Each row was made from one small tree. The marks that hang from a mark follow it in brackets, in alphabetical order. Every link used is in the known rows. Write each row's tree.
Known rows:
B{L}: [-0.14  0.12  0.11  0.16  0.31  0.00 -0.05 -0.02 -0.14 -0.02  0.14 -0.18
 -0.10  0.29 -0.39  0.25  0.43  0.06 -0.27 -0.14  0.03  0.05  0.11]
F{L{B{J}}}: [-0.03 -0.17 -0.13 -0.35 -0.08  0.04 -0.27  0.23  0.12  0.01  0.26  0.14
  0.28  0.23 -0.17 -0.02  0.32 -0.29 -0.33 -0.04  0.01  0.18 -0.68]
X{J{C S} P}: [ 0.11 -0.03 -0.02  0.40  0.25  0.17  0.16  0.33 -0.27  0.43  0.04 -0.12
  0.39 -0.33 -0.09 -0.42 -0.13  0.00  0.00  0.06 -0.27 -0.31 -0.04]
K{T U}: [ 0.34  0.16 -0.23 -0.31  0.22  0.13 -0.44 -0.14  0.03 -0.77  0.52 -0.32
 -0.18  0.86 -0.70  0.59  0.78 -0.22 -0.10 -0.10  0.35  0.27 -0.64]
R{G{J{C{V} S{T}}}}: [ 0.23 -0.05  0.20  0.01 -0.44  0.01  0.03 -0.38 -0.61 -0.32 -0.68  0.03
 -0.28  0.29 -0.13  0.15 -0.25  0.12  0.03  0.05  0.10 -0.36  0.22]
L{B{J{S{T}}}}: [-0.04  0.14  0.10  0.03  0.04 -0.12 -0.67  0.28 -0.07 -0.10  0.22  0.12
 -0.16  0.16  0.11 -0.04  0.48 -0.12 -0.13 -0.13  0.15  0.16  0.02]
P{W X{J{C{V} S}}}: [ 0.14 -0.08  0.03 -0.27 -0.19 -0.15  0.47 -0.15  0.49  0.06 -0.19  0.23
 -0.01 -0.65  0.44 -0.27 -0.60 -0.13  0.13  0.37 -0.21  0.22  0.07]
P{X{J{S{T}}}}: [-0.20  0.40 -0.01  0.05  0.19  0.02 -0.30  0.20  0.33 -0.03  0.13  0.35
  0.00 -0.21  0.17  0.24  0.19  0.01  0.13  0.12  0.08  0.14 -0.23]
J{S{T}}: [-0.22  0.29  0.14  0.11  0.28 -0.10 -0.43  0.03 -0.26 -0.16  0.33 -0.13
 -0.07  0.37 -0.07  0.47  0.40  0.08  0.08 -0.12  0.19  0.18 -0.13]
R{G{J{C}}}: [ 0.23 -0.20 -0.08 -0.22 -0.06  0.27  0.28 -0.52 -0.38 -0.15 -0.35  0.12
 -0.02  0.47 -0.66  0.22  0.14  0.13 -0.28 -0.17 -0.26 -0.05  0.05]
V{C{J}}: [-0.26 -0.19  0.02  0.02  0.13  0.22  0.15 -0.24  0.60 -0.03  0.16 -0.31
 -0.29  0.20  0.24  0.13  0.22  0.29 -0.31  0.08  0.16  0.49 -0.28]
W{P{X{J}}}: [-0.55  0.27 -0.13 -0.08 -0.40  0.38  0.01 -0.01  0.39 -0.08  0.22  0.40
  0.11  0.06  0.02  0.32  0.31  0.10 -0.13 -0.13 -0.08  0.19 -0.35]
X{J{C{V} S{T}} P{W}}: [ 0.17  0.02  0.51  0.47 -0.37 -0.01  0.00  0.30 -0.16  0.44 -0.04 -0.15
  0.01 -0.44  0.53 -0.46 -0.42 -0.06  0.20  0.33  0.03 -0.41 -0.17]
F{L{B{J{C}}}}: [ 0.18 -0.37 -0.28 -0.52 -0.02 -0.12 -0.18  0.26  0.07  0.13  0.09  0.13
  0.43  0.08 -0.24 -0.16  0.06 -0.29 -0.20 -0.19  0.01  0.02 -0.44]
C{J{S{T}} V}: [-0.25 -0.06  0.25  0.31 -0.20  0.00 -0.12 -0.21  0.05 -0.25 -0.07 -0.32
 -0.49  0.28  0.53  0.02 -0.15  0.27  0.20  0.07  0.42  0.01 -0.13]
G{J{C S}}: [ 0.13 -0.08 -0.13 -0.26  0.30 -0.08  0.12 -0.37 -0.25 -0.37 -0.09  0.12
  0.09  0.20 -0.23  0.06  0.01  0.02  0.23 -0.05 -0.20  0.10  0.25]
X{J P{W}}: [-0.03  0.06  0.39  0.40 -0.06  0.40  0.16  0.14  0.13  0.47  0.47 -0.04
  0.14 -0.11  0.09 -0.25  0.23 -0.05 -0.24  0.26 -0.32  0.06 -0.57]
K{U}: [-0.02 -0.05 -0.09 -0.12  0.31  0.24 -0.37 -0.22 -0.02 -0.58  0.39 -0.30
 -0.13  0.77 -0.63  0.47  0.49  0.16 -0.18 -0.01  0.15  0.32 -0.53]
X{J{C S} P{W}}: [ 0.26 -0.01  0.11  0.18  0.11  0.00  0.29  0.19 -0.11  0.58  0.17 -0.03
  0.24 -0.47  0.07 -0.43 -0.18 -0.17  0.06  0.15 -0.42 -0.06 -0.05]
F{L{B{J{C{V} S}}}}: [ 0.21 -0.38 -0.17 -0.39 -0.30 -0.29 -0.01  0.23 -0.11 -0.04 -0.27  0.01
  0.27 -0.19  0.14 -0.40 -0.45 -0.35 -0.05  0.09  0.08 -0.13 -0.19]
G{J{C{V} S}}: [ 0.09 -0.21  0.09 -0.09 -0.10 -0.01  0.25 -0.43 -0.25 -0.52 -0.34 -0.03
 -0.03  0.14  0.09 -0.14 -0.34  0.08  0.21  0.19 -0.03 -0.07  0.22]
B{J}: [-0.03 -0.01  0.01  0.10  0.21  0.22  0.00 -0.14  0.12  0.03  0.33 -0.11
 -0.06  0.37 -0.19  0.17  0.37  0.02 -0.18 -0.04 -0.06  0.16 -0.06]
P{X}: [-0.33  0.15 -0.05 -0.36  0.07  0.24  0.09 -0.32  0.30 -0.22  0.26  0.05
  0.09  0.24 -0.04  0.48  0.38  0.17 -0.27  0.02  0.11  0.49 -0.43]

Write each row's tree:
[-0.02  0.10 -0.01 -0.06  0.35 -0.26 -0.33  0.05 -0.31 -0.04  0.15 -0.16
  0.07  0.21 -0.16  0.33  0.13  0.09  0.21 -0.28  0.19  0.02  0.12]
J{C S{T}}
[-0.41 -0.07 -0.06 -0.09 -0.74  0.27  0.25 -0.03  0.34 -0.12 -0.20  0.25
  0.14 -0.14  0.26 -0.01 -0.32  0.17 -0.03 -0.05  0.10 -0.14 -0.14]
W{P{X{J{C{V}}}}}
[-0.07 -0.03  0.21  0.10 -0.06 -0.18 -0.20  0.01 -0.31 -0.19 -0.09 -0.30
 -0.04  0.17  0.17  0.14 -0.23  0.15  0.18 -0.04  0.37 -0.16  0.08]
J{C{V} S{T}}
[-0.36  0.22  0.00 -0.02 -0.72 -0.05 -0.13  0.16  0.10 -0.12 -0.28  0.30
 -0.01 -0.27  0.46  0.12 -0.35  0.10  0.31 -0.05  0.28 -0.29  0.06]
W{P{X{J{C{V} S{T}}}}}
[ 0.03 -0.16  0.09  0.45  0.12  0.42  0.14  0.31 -0.09  0.44  0.17 -0.15
  0.43 -0.11 -0.15 -0.38  0.02  0.12 -0.18  0.00 -0.16 -0.33 -0.33]
X{J{C} P}
[-0.35  0.07 -0.29 -0.25 -0.34  0.21  0.12  0.03  0.34  0.04  0.06  0.39
  0.26 -0.10 -0.07  0.19  0.04  0.11  0.00 -0.27 -0.08  0.03 -0.10]
W{P{X{J{C}}}}
[-0.22 -0.21  0.08  0.21 -0.12  0.08  0.29 -0.38  0.11 -0.27 -0.10 -0.35
 -0.38  0.18  0.39 -0.14 -0.27  0.23  0.04  0.14  0.12  0.18 -0.05]
C{J{S} V}
[ 0.11 -0.07 -0.08 -0.39  0.10  0.03  0.31 -0.12  0.68  0.23  0.17  0.35
  0.15 -0.38  0.05 -0.03 -0.11 -0.07 -0.04  0.08 -0.28  0.37 -0.20]
P{W X{J{C}}}
[ 0.25 -0.07 -0.26 -0.11  0.39 -0.19  0.15 -0.09 -0.12  0.14  0.04 -0.10
  0.04  0.01 -0.21  0.00 -0.05 -0.09  0.12 -0.13 -0.17  0.03  0.46]
B{J{C S}}
[ 0.35  0.19 -0.06  0.10  0.34 -0.50 -0.27  0.22 -0.29  0.29 -0.19 -0.07
 -0.24 -0.10 -0.18  0.06  0.07 -0.15  0.29 -0.22  0.15 -0.42  0.81]
B{J{C S{T}} L}
[ 0.06 -0.17  0.20  0.57 -0.17  0.24  0.29  0.29 -0.28  0.28 -0.20 -0.26
  0.27 -0.38  0.24 -0.61 -0.48  0.06 -0.02  0.29 -0.09 -0.48 -0.08]
X{J{C{V} S} P}
[-0.31  0.35 -0.23 -0.19 -0.31 -0.12 -0.26  0.21  0.10  0.04 -0.03  0.44
  0.10 -0.21  0.13  0.30  0.01  0.04  0.34 -0.29  0.11 -0.12  0.09]
W{P{X{J{C S{T}}}}}
[-0.05  0.06  0.06  0.05 -0.16 -0.07 -0.06  0.18  0.27 -0.07 -0.28  0.17
  0.02 -0.41  0.42 -0.09 -0.44  0.08  0.22  0.20  0.25 -0.19 -0.02]
P{X{J{C{V} S{T}}}}
[ 0.11  0.12 -0.05 -0.11 -0.02  0.20  0.21 -0.53 -0.51 -0.28 -0.30  0.17
 -0.20  0.40 -0.52  0.32  0.26  0.01 -0.22  0.04 -0.36  0.13  0.10]
R{G{J{S}}}
[-0.28  0.19 -0.40 -0.30 -0.22 -0.04  0.15  0.04  0.15  0.04 -0.07  0.42
  0.21 -0.31  0.00  0.15 -0.11 -0.01  0.18 -0.23 -0.19  0.05  0.17]
W{P{X{J{C S}}}}
[ 0.02  0.34  0.44  0.47 -0.03  0.08 -0.23  0.32 -0.11  0.48  0.38  0.03
  0.00 -0.22  0.30 -0.13  0.19 -0.12  0.10  0.25 -0.14 -0.09 -0.37]
X{J{S{T}} P{W}}
[-0.01 -0.02 -0.07 -0.08  0.13 -0.04 -0.26  0.12 -0.02 -0.11  0.18  0.09
 -0.06  0.07 -0.03 -0.20  0.36 -0.17 -0.29 -0.07 -0.14  0.32  0.10]
L{B{J{S}}}
[ 0.39  0.02 -0.23 -0.01  0.43 -0.41  0.15  0.05 -0.24  0.28 -0.22 -0.10
 -0.13 -0.20 -0.33 -0.11 -0.04 -0.19  0.11 -0.16 -0.15 -0.24  0.89]
B{J{C S} L}
[ 0.26 -0.23  0.11  0.21 -0.09 -0.10  0.25 -0.03 -0.04  0.12 -0.34 -0.27
 -0.21 -0.02 -0.05 -0.25 -0.25 -0.01 -0.08  0.03  0.13 -0.44  0.57]
B{J{C{V}} L}
[-0.20  0.10  0.07  0.08  0.16 -0.11 -0.23 -0.06  0.37 -0.01  0.08 -0.25
 -0.44  0.08  0.46  0.25  0.18  0.22  0.02  0.05  0.34  0.35 -0.09]
V{C{J{S{T}}}}
[ 0.11 -0.35 -0.11 -0.20  0.07  0.05 -0.19  0.13  0.12  0.02  0.14  0.05
  0.13  0.13 -0.18 -0.30  0.24 -0.04 -0.35 -0.27 -0.04  0.14  0.06]
L{B{J{C}}}
[ 0.30  0.06  0.18  0.27 -0.05 -0.43 -0.14  0.17 -0.29  0.13 -0.43 -0.21
 -0.36 -0.15  0.14 -0.13 -0.28 -0.07  0.26  0.02  0.32 -0.59  0.78]
B{J{C{V} S{T}} L}
[-0.04 -0.20  0.03  0.00  0.02 -0.09  0.22 -0.16 -0.26 -0.20 -0.13 -0.34
  0.07  0.07  0.03 -0.02 -0.34  0.11  0.02  0.02  0.07  0.01  0.16]
J{C{V} S}
[-0.02  0.26 -0.05 -0.28  0.15 -0.06  0.24 -0.13  0.55  0.10  0.22  0.40
 -0.04 -0.45  0.20  0.07  0.02 -0.19  0.02  0.29 -0.38  0.56 -0.14]
P{W X{J{S}}}
[ 0.34 -0.11  0.00  0.17  0.04 -0.35  0.28 -0.02 -0.24  0.12 -0.46 -0.25
 -0.25 -0.26  0.00 -0.30 -0.40 -0.13  0.09  0.08  0.02 -0.42  0.86]
B{J{C{V} S} L}
[ 0.11 -0.11 -0.21  0.18  0.52 -0.05  0.08  0.21  0.00  0.14  0.07  0.07
  0.25 -0.20 -0.28 -0.20 -0.13 -0.04  0.09 -0.09 -0.31 -0.01  0.20]
X{J{C S}}
